Each row comes from the steps of one path. Every step used is in the known rows, and no mark comes twice. Write the path behind each row, first mark first.
In the rows, zero is written as 128.
Known rows:
gapaz > getor: [128 150 126 133 166 137 118 135 144 127 137 155   4 131 127 121 132  77
 153 126 106 181 146 145 129 115 133 144 124 115 123]
getor > vavinef: [134 112 127 114 104 132 153 112 159 125 137 119 138 109 132 121 169 116
 121 129 124 114 110 124 133 140 108 172 124 117 135]
vuneg > getor: [144 152 154 140 145 136 131 129 134 122 116 114 142 134 159 126 144 124
 132 145 130 120  89 124 130 133 139 105 100  90 125]
fudip > getor > patik: [138 134 167 168 185 149 167 123 144 144 128 125 125 102  87 117  88  86
 131 122 161  35 196 127 150 117 123 127 112  97 139]
gapaz > getor > vuneg > mumo > somu: [130 160 126 170 186 156 138 126 171 128 132 150   4 135 147 113 138  48
 158 124 111 167 124 146 134 134 106 184 126 111 120]
patik > mumo > vuneg: [ 66 147 153 118 137 132 127 126 197 166 138 128 140 140  61 117 153  64
 157 144 143 118 106 135 119 146  84 165 125 105 131]
bizesof > somu: [140 117 153 114 112 140 113 132 119 100 135 136 195 130  90 140 100 121
  94 122 143  97 138 124 154 118 115 115 130 142 131]
vuneg > mumo > patik: [164 169 171 117 162 150 134 127 127 135 112 103 135 111  61 113 158  90
 142 119 151 135 126 124 120 146 115 137 147  93 141]
vuneg > getor > gapaz: [146 141 165 128 123 134 116 122 152 117 156 130 146 123 161 120 141 103
 113 148 130  93  90 117 135 142 129 107  98  94 134]
gapaz > getor > patik: [130 141 149 171 209 137 143 126 153 125 130 148  11 115 119 116 109  40
 150 131 115 157 169 137 131 120 123 140 121 109 122]
bizesof > somu > getor > patik > mumo > gapaz: [125 130 174 158 125 134 144 132 126 108 133 119 172 118  98 130  91  54
 109 132 142 145 152 128 148 124 102 120 119 155 139]
bizesof > somu > getor > vavinef: [142 119 145 115  97 136 132 132 120  94 137 104 166 127  96 133 117 100
  96 122 130 154 134 129 155 123 100 138 122 157 135]
gapaz > mumo > somu > getor: [141 173  96 140 130 149 159 144 153 133 137 126  68 104 172 137 136  66
 159 127 130 219 129 142 122 156 114 144 127 141 136]
fudip > getor > vuneg: [123 130 152 165 161 156 152 120 155 146 138 134 117 121  90 120 100  96
 130 117 149  42 162 138 159 116 120 154 116  97 131]
getor > patik > mumo: [ 94 127 171 176 189 126 162 116 168 147 125 115 149 103 118 116 113  45
 133 136 153  89 161 122 132 146  98 128 119 121 124]
getor > gapaz > mumo > somu: [139 136 125 115 100 142 125 125 177 128 192 163 110  93 161 128 132  61
 120 132 135 122 128 126 131 160 108 142 126 133 146]
fudip > getor: [135 142 143 130 140 150 142 132 133 147 135 133 117 119  95 123 108 124
 134 118 153  60 172 135 149 112 133 131 114 103 141]
bizesof > somu > mumo > patik: [137 138 173 115 116 130 116 137  97  99 131 106 195 109  49 143 101  77
 111 117 161 154 156 127 139  96 122 123 124 132 134]
patik > mumo > vuneg > getor > suru: [ 70 155 168 126 147 138 115 128 211 162 134 118 147 141  74 115 148  62
 163 154 147 110  87 125 107 150  83 159 105  86 127]
gapaz > getor > patik > mumo > somu > gitob: [102 148 141 174 204 136 152 132 162 140 133 139   6 112 150 111 112  15
 169 135 123 160 170 138 125 120 104 161 108 123 127]
fudip > getor > gapaz: [136 130 155 117 118 148 127 125 151 143 176 149 125 108  98 117 106 103
 116 120 154  33 174 129 154 121 122 133 112 105 150]
somu > getor: [129 143 118 140 123 120 136 137 108 123 124  88  80 137 134 124 124 106
 135 126 112 222 135 136 126 128 119 128 119 157 128]
patik > mumo > gapaz > getor > vuneg: [ 74 158 159 165 127 135 143 124 185 164 149 172  85 118 143 116 149  29
 168 142 130 143 121 148 122 136 116 165 120 114 137]
vuneg > getor > gapaz > mumo: [155 154 166 125 130 143 124 126 169 117 162 137 131 111 159 125 145  76
 117 145 140 111  89 122 138 150 128 100 101  86 132]
patik > mumo > vuneg > getor: [ 75 160 166 124 145 136 128 126 199 163 132 121 146 144  76 117 160  62
 160 152 145 116  86 132 120 148  90 154 111  87 129]
fudip > getor > gapaz > mumo > vuneg: [141 145 162 114 129 160 135 127 184 147 181 158 104 104  61 120 111  64
 128 124 162  48 163 131 152 130 111 140 118  84 151]
somu > getor > vuneg: [117 131 127 175 145 127 147 125 130 121 126  88  79 139 127 122 116  77
 131 125 109 205 125 139 136 132 108 151 119 151 118]
bizesof > somu > getor: [139 127 146 122 108 135 119 139 106  96 132 109 162 135  95 137  97 106
  98 121 132 163 142 130 152 118 110 115 124 161 131]
patik > mumo: [ 75 145 141 120 126 126 126 129 167 160 138 126 145 125 131 121 149  87
 140 131 147 121 129 136 128 145 103 138 122 130 127]
fudip > getor > vuneg > mumo > gapaz: [142 150 167 173 152 166 166 119 162 147 134 143 117 120 101 113 115  83
 136 120 162  44 146 136 153 122 116 160 119  88 141]
mumo > patik: [128 139 167 126 166 132 123 124 106 140 126 109 139  96  27 127 131  83
 154 125 118 140 158 131 115 129 144 134 143  93 146]

Which path is each row?
[ 69 163 106 138 115 128 140 137 155 163 135 109 119 125 181 120 149  80
 163 134 128 179 129 142 117 155  93 168 111 161 139] => patik > mumo > somu > getor
[124 160 160 129 118 120 129 131 154 119 138 102 120 134  85 126 135  61
 145 145 158 179  93 124 110 105 109 152  98  98 128] => somu > mumo > vuneg > getor > gapaz
[ 81 159 155 143 107 134 148 125 184 163 152 168  89 110 148 115 167  39
 167 143 131 148 119 146 120 138 115 169 118 114 145] => patik > mumo > gapaz > getor > vavinef
[ 79 163 156 148 116 132 139 130 175 166 148 172  84 117 146 117 153  42
 169 143 132 153 125 147 118 134 121 154 119 117 143] => patik > mumo > gapaz > getor
[155 159 179 124 142 144 123 125 163 122 161 131 134 100 125 126 146  61
 125 144 137 114 100 123 133 151 133 102 107  73 138] => vuneg > getor > gapaz > mumo > patik
[168 169 160 144 109 150 156 127 143 133 120 148 127 123 150 112 158 102
 141 135 154 131  94 125 117 141 120 140 135 112 149] => vuneg > mumo > gapaz
[143 129 157 144 126 145 131 131 126  93 129 105 163 139  91 130 102  84
  96 118 140 149 128 131 159 128  92 133 127 154 124] => bizesof > somu > getor > vuneg > mumo
[158 163 113 132 124 150 156 138 127 129 111 104 109 129 190 111 145 116
 149 129 154 141 108 119 117 139  93 166 121 141 142] => vuneg > mumo > somu > gitob
[168 180 158 147 126 155 151 131 151 133 123 161  67 125 149 109 160  77
 154 135 143 158 103 133 119 135 121 148 133 104 146] => vuneg > mumo > gapaz > getor
[ 80 152 157 145  99 128 144 127 167 166 144 159 145 114 147 120 153  67
 157 144 143 126 117 138 118 140 119 145 120 123 145] => patik > mumo > gapaz
[121 151 183 174 188 135 154 121 162 134 114 105 157 116 153 117 132  66
 135 151 147  92 112 120 133 146 118 106  94  85 122] => vuneg > getor > patik > mumo
[129 143 179 160 188 142 148 117 183 132 115 116 132 142  44 117 129  65
 154 162 130 101  85 117 118 137 103 149 111  63 131] => mumo > vuneg > getor > patik
[ 74 157 159 151 118 134 125 131 186 165 150 169  87 114 147 116 141  40
 174 144 135 149 125 140 105 136 114 158 113 117 141] => patik > mumo > gapaz > getor > suru
[134 146 134 171 148 136 151 126 137 120 120  82  79 142 130 115 130  74
 129 122 124 205 114 136 136 140  95 153 124 145 118] => somu > getor > vuneg > mumo
[118 138 132 140 170 141  91 138 166 124 142 149   9 125 125 118 107  75
 161 129 113 172 145 129 101 120 118 154 112 113 119] => gapaz > getor > suru
[142 135 165 105 124 139 116 122 168 129 193 152 117  80  79 127 132  36
 120 126 139 118 145 126 133 153 118 123 138 105 146] => getor > gapaz > mumo > patik
[ 70 155 111 132 118 132 137 133 164 165 137 128 145 121 177 122 152  91
 160 135 136 133 126 138 118 155  97 168 116 145 139] => patik > mumo > somu
[132 159 154 163 203 154 130 123 165 128 132 142   9 126  88 112 138  31
 155 120 114 168 136 146 135 129 113 171 133  91 119] => gapaz > getor > vuneg > mumo > patik
[119 161 157 138 131 123 124 136 156 121 120  91 118 137  83 128 125  70
 156 145 161 188  92 119  94 102 106 157  94  94 120] => somu > mumo > vuneg > getor > suru
[116 154 142 129 120 118 137 134 142 125 124 101 110 137  69 130 128  73
 152 135 158 198 112 128 108  97 108 162 114 115 125] => somu > mumo > vuneg
[146 132 168 112 109 140 112 136 123  97 163 119 156 109  60 136 100  56
  97 121 136 158 153 130 153 131 106 114 130 146 142] => bizesof > somu > getor > gapaz > mumo > patik
[122 147  95 181 144 131 166 133 118 131 119  97  94 117 195 123 114  90
 160 137 106 194 145 129 113 145 108 169 111 167 145] => mumo > somu > getor > patik
[147 143 176 178 189 136 156 120 144 120 109 106 148 117 151 121 122  86
 128 149 138  95 111 116 133 138 130 101  98  84 124] => vuneg > getor > patik
[147 163 158 121 167 149 140 133 150 138 137 131 104  82  50 138 138  41
 154 120 141 169 149 138 125 145 135 118 147  85 136] => gapaz > mumo > patik
[131 165 155 178 120 118 160 134 124 124 130 140  58 104 151 127 120  33
 162 136 150 218 143 137 107  87 140 149 105 124 136] => somu > mumo > gapaz > getor > patik
[139 130 126 116  98 139 130 129 169 125 191 154 100  92 169 126 122  54
 125 133 140 121 132 121 129 147 104 144 120 138 147] => getor > gapaz > mumo > somu > gitob
[130 159 146 157  81 113 154 135 113 125 129 130 115 111 156 133 128  76
 151 136 156 204 123 133 106  91 143 143 109 134 139] => somu > mumo > gapaz
[141 146 164 136  91 133 128 140 113  97 139 147 144 119 108 141 102  68
 120 127 156 168 140 134 138  88 127 132 115 141 136] => bizesof > somu > mumo > gapaz > getor
[128 150 163 134 157 142 131 124 177 133 120 121 128 154  51 121 143  93
 157 160 124 118  69 122 116 134 109 152 112  66 133] => mumo > vuneg > getor
[140 151 172 160 178 167 155 119 155 149 130 121 122 113  57 113 115  78
 137 112 161  44 162 136 154 125 113 159 124  81 137] => fudip > getor > vuneg > mumo > patik
[123 126 166 146 139 134 137 133 126 105 131 102 172 124  89 131  89  65
 100 125 144 142 158 128 154 127  94 116 119 158 130] => bizesof > somu > getor > patik > mumo
[139 139 162 189 143 152 162 110 170 129 125 141 127 128 133 114 138  69
 131 131 141 104  90 130 134 144 105 170 135 108 127] => getor > vuneg > mumo > gapaz
[104 149 155 167 208 136 142 127 172 140 134 147  19 113 120 113 121  19
 155 131 123 153 169 142 132 128 111 144 118 110 121] => gapaz > getor > patik > mumo
[169 175 169 166 148 155 162 126 156 132 120 157  70 116 146 107 150  58
 152 136 146 145 114 129 119 138 118 147 132 101 145] => vuneg > mumo > gapaz > getor > patik
[141 147 160 160 165 166 157 120 162 144 131 128 119 124  91 113 114  93
 127 113 164  42 152 135 158 125 107 156 120  91 131] => fudip > getor > vuneg > mumo
[114 144 181 177 170 150 175 122 162 163 135 140 133  95  97 114  98  56
 144 130 168  35 190 132 146 123 119 135 108  94 148] => fudip > getor > patik > mumo > gapaz
[135 139 168 170 182 152 146 110 158 130 120 110 134 120  71 114 137  61
 132 120 139 108 112 129 137 147 101 167 143  95 122] => getor > vuneg > mumo > patik
[121 145  87 145  98 129 138 135 124 130 152 113  93 120 203 123 128 102
 148 136 100 192 129 131 114 149 107 174 111 173 152] => mumo > somu > getor > gapaz
